Each row comes from the steps of one path. Every step used is in the known rows, and no mark comes twice. Write the path behind each row, first mark first.
Known rows
mokugib, ronof, busib, viviz: [ -4 -11  -3   1   5  -4   3  -1   5  -3  -7   2   1  -5  -2  -2   6  -8
  -7   4  -6  -1  -5   9 -23  -1]
viviz, pipog, doro, faso, ronof: [  0   7  -2  -2  -6   3  -9   4  -3  -3   5  -6  -2   2   0  -5 -12   9
   6  -5   5  -2   5   4  14   1]
pozut, pipog, ronof, busib, viviz: [ -2  -5 -13   0   3  -8   2   1   4   5  -6  -3  -7   4  -1   5   4  -6
 -13   2   5  -8  -8 -13  -6   0]
busib, viviz, pipog, ronof: [  0   7   1  -1  -7  -4  -1   0   0  10  -5 -13  -4  -1   8   5   2   1
  -6  -4  14   1   0 -10   2  -4]
ronof, faso, doro: [  3   0  12   0   6   6   2   0  -4   1   5  14  -3   1  -2  -2   2  -4
   1   4   3  14  10 -24   5  -6]
laseb, ronof: [ -4   0   5   0   4   3   4   5  -4  -2   1   6   8  -7   2   4   6  -6
   0   2 -10   1  -4  15  -1  15]
busib, ronof, faso, doro: [  4   0  13   1   2   7   5   0   2   6   1  15   1   5  -2   4   6  -1
   5  -3   3  14   8 -36   4 -12]
viviz, pipog, doro, faso, ronof, laseb: [  3  13   0  -3 -13   6  -2  -3  -3   1   6 -14   1   0   1  -1  -8  13
   8 -10   5  -4   3   7  11  -2]
doro, pipog, ronof, laseb: [ 10  12   4   1 -13   2   8  -6  -2   5   0  -1   5   0   7  12   9   5
   3  -9   3  -3  -4  -7  10  -3]
doro, faso, ronof, busib, viviz, pipog: [ -9  -3  -5  -1  -6  -5 -10   0   3   2  -7 -15  -7  -1   2  -7  -9   3
  -4   7   7  -6   2   3  -5   0]
pozut, pipog, doro, faso, ronof: [  2   4 -15  -2  -2   4  -2   7  -1  -4   7   2  -3   9  -5   0  -9   7
   3  -6   4  -8  -1  -4  17   2]
pipog, doro, faso: [  5   4   5  -1  -3   4   5   6  -4 -13  12   8  -1   3  -5 -11  -6   8
   6  -3  -5   4   2   8   8   3]
doro, pipog, ronof, busib, viviz: [ -1  -4  -5   1  -4  -9  -5   1   3   3  -7   0  -4   0   4   1   3  -3
 -10   6   0  -3  -5  -5  -5   1]
mokugib, ronof, busib: [  0 -11   6   2  10  -1   4  -5   4  -6  -2  12   6  -4  -3   3   9  -8
   3   4 -11  -2  -5   8 -17   1]
pipog, doro, faso, ronof, busib, viviz: [ -6  -6 -11  -1   0  -5 -10   6   0  -2  -3  -6  -5   1  -2  -8  -8   0
  -6   3  -2  -3  -1   2  -1   5]
busib, viviz, pipog, doro: [  4  12  -4  -5  -5   1  -3   1  -3  -3   7  -9  -4  -4  -5 -14  -8   2
  -3  -3   5   6   5  18  -5  -9]
mokugib, ronof, faso, doro, pipog: [  2   3   9   0  -4   7   0  -2   4  -5   9  26   2   3  -5  -7   1   2
   4   6  -6  11   9   0  -5 -17]
viviz, pipog: [ 4  7  5 -1 -1  2  4 -6 -3 -1  0 -4 -1 -4  0  0 -1  0  4 -1  8  2  3  4
  1 -3]
ronof, faso: [ -2  -2  10   1   5   5   0  -1  -6   2  -2   7   3  -1   1   4  10 -15
   2   1   8   8   5 -26   1   1]
viviz, pipog, ronof, mokugib: [  4   1   1   2   3  -3   5  -7   0   5  -3 -11   3   0   6   9   5   0
   2  -3   2  -5  -4  11   0   0]
mokugib, ronof, busib, viviz, pipog, doro: [ -1   3  -1  -3  -1  -1  -5   0   4  -7   7  -4  -1  -4  -9 -15  -6   2
  -2   1  -5   3   2  31 -22 -13]
doro, faso, ronof, mokugib: [ -1  -8 -10   3   5   0   4  -2  -1  -1  -5  -6   4   2   4   7   1   0
   5  -1  -3  -9  -5   8   8  10]
ronof, mokugib: [ 6 -4 -5  2 10  0 12 -6 -3 -4 -2  0  6 -3  0  6  8 -7  3 -1 -5 -3 -6 16
 -2  5]
faso, doro: [ 9  3  5 -1  5  3 10 -2 -3 -3  4 14 -3 -1 -2 -1 -2  4  1  1 -3  9  4 -7
  9 -1]

Which path is each row?
[ -4  -6  -3   2   9   0   9   0  -1  -4  -1   0  11  -6   1   5   7  -7
   2   3 -15  -4  -8  35  -9  15]
laseb, ronof, mokugib
[  2   1  14   1   4   4  -1   2  -3   8   3  12  -3   4   4   5   5  -2
  -1   0   5  13   8 -36  12  -5]
pipog, ronof, faso, doro
[ -2 -10  -5   1  11  -3  -8  -3  -1   3 -11   0   1  -4   3  11   3  -9
   0   3   0  -6  -3 -14   5  10]
faso, ronof, busib
[ -4   6  -8  -3  -9   1 -10   7  -2  -1   2 -12  -5   2   0  -9 -13   9
  -1  -4   8  -2   5   5   9  -1]
busib, viviz, pipog, doro, faso, ronof
[ -2  -2  -4   1  -1   2  -1   4  -3   0  -6   0   1   2   5   7  -2   2
   4  -3   4  -5   0 -16  17  11]
doro, faso, ronof
[ -2   3   2  -3  -7  -3  -4   3   1 -10   9  -6  -8   2  -7 -22 -13  10
  -1   6  -2   1   4  20  -8  -4]
ronof, busib, viviz, pipog, doro, faso
[-5  0 15  0  6  6 -1  6 -3  1  6 15  2 -2 -1 -3  1 -4 -1  7 -7 13  8 -6
  0  2]
laseb, ronof, faso, doro
[ 1 -3  9  2  3 -6 -4 -6  2  5 -4 -4 -2 -1  4  6  2  0  0  3  3 -3 -2 -8
 -1  1]
viviz, pipog, ronof, busib
[-10  -9  -3   0   5  -6  -2   5   1  -1  -7  -2   1  -7   1  -3   3  -9
 -10  10 -10  -2  -5  16 -17  13]
laseb, ronof, busib, viviz
[  1  -3 -11   1   5   1   0   0  -2  -5   2  -5   4   3  -1   0  -5   3
   6  -3  -6  -7  -3  18   8   8]
pipog, doro, faso, ronof, mokugib
[ -4   0   4  -2  -8  -1  -3   4   6 -12  11  -1  -3   2  -9 -22 -10  11
   2   3  -7   0   3  31 -19  -9]
mokugib, ronof, busib, viviz, pipog, doro, faso
[  2  -6 -13   2  10  -1   2  -5  -2   3  -9  -6   7  -3   4  14   5  -8
   3  -3  -1  -7  -6   6   7   9]
faso, ronof, mokugib
[ 6 -5 -4  3  5  2 15 -6  4  1 -6  0 10  2  0 12 13 -4  8 -9 -4 -2 -8  1
 -5 -1]
busib, ronof, mokugib
[  5   5   9   0  -7   6   0  -1   4   1   4  22   1   7  -3  -3   2   4
   5   2   1  12   9 -21   2 -18]
busib, ronof, faso, doro, pipog
[ -3  -7  -4   2   3  -9  -1   1   1   6 -10  -6  -4  -2   5   5   6  -7
 -11   2   2  -1  -6 -14  -5   6]
pipog, ronof, busib, viviz
[ -2  -7  -3   0   5  -2 -10   2  -1  -5   1   1  -2   2  -2  -2  -8   2
   3   2  -6  -5   0  -3   6   9]
pipog, doro, faso, ronof, busib
[-11  -2   0  -1  -1  -5  -6   1   2   0  -3 -11  -2  -8   0  -8  -4  -2
  -7  10  -3  -2   0  25 -20   3]
laseb, ronof, busib, viviz, pipog
[  6   5  -7   0   1   0  10   1   1   6   1   4  -2   7   1  15   7  -2
  -3  -8   9  -6  -7 -21  12  -1]
pozut, pipog, ronof
[ -1   2  10   2  -5   2  -6   1  -2   7  -1  10   3   4   6   7  10  -9
   0   1   9   5   4 -30   8  -5]
doro, pipog, ronof, faso
[  9   8   5   0  -6   0   1   0   1   3   4  15  -3   4   4   3  -1   9
  -1   0  -1   5   1 -12  15  -5]
faso, doro, pipog, ronof
[ -3   5  10  -1  -4   1  -5   1   0  11   1  -1  -7   3   3  -3  -2   1
  -7   2  12  13  11 -26   3 -13]
busib, viviz, pipog, ronof, faso, doro
[ -5  -3   0  -1  -1  -3  -1  -4   6  -2  -3  -8  -1  -5  -3  -7   0  -1
  -4   5   0  -1   0  19 -25  -9]
mokugib, ronof, busib, viviz, pipog
[  9   6   5   1  -8   7  18  -7   1   6  -4  -3  10  -1   2  14  14   2
   9 -16   3   0  -5 -18   1  -4]
busib, ronof, laseb
[  6  -1 -14   2   7  -3  14  -4   3   3   1  -1   2   6   0  14   9  -3
  -2  -5   1 -11 -11   2   3   1]
pozut, pipog, ronof, mokugib
[ -3   4  -9  -4   0  -3 -15   1  -1   1   0 -13  -5  -4  -3  -9 -11   1
  -5   0   4  -1   3  13  -5  -6]
faso, ronof, busib, viviz, pipog, doro
[ -9   2   4  -2  -8  -2  -7   8   2 -10  11  -6  -3   0  -7 -23 -14  10
  -2   9 -11   0   3  36 -13   3]
laseb, ronof, busib, viviz, pipog, doro, faso
[ -4 -12  -1   2   6  -3  -6   0   0  -2  -7   1  -1   1   2   5  -2  -1
   3   5  -3  -8  -2 -12   7  12]
doro, faso, ronof, busib
[  5   8  -3  -1  -8   6   2   0  -5   0   4  -8   3   0   1   3  -3   9
   7 -11   1  -4   0  -1  15   5]
pipog, doro, faso, ronof, laseb
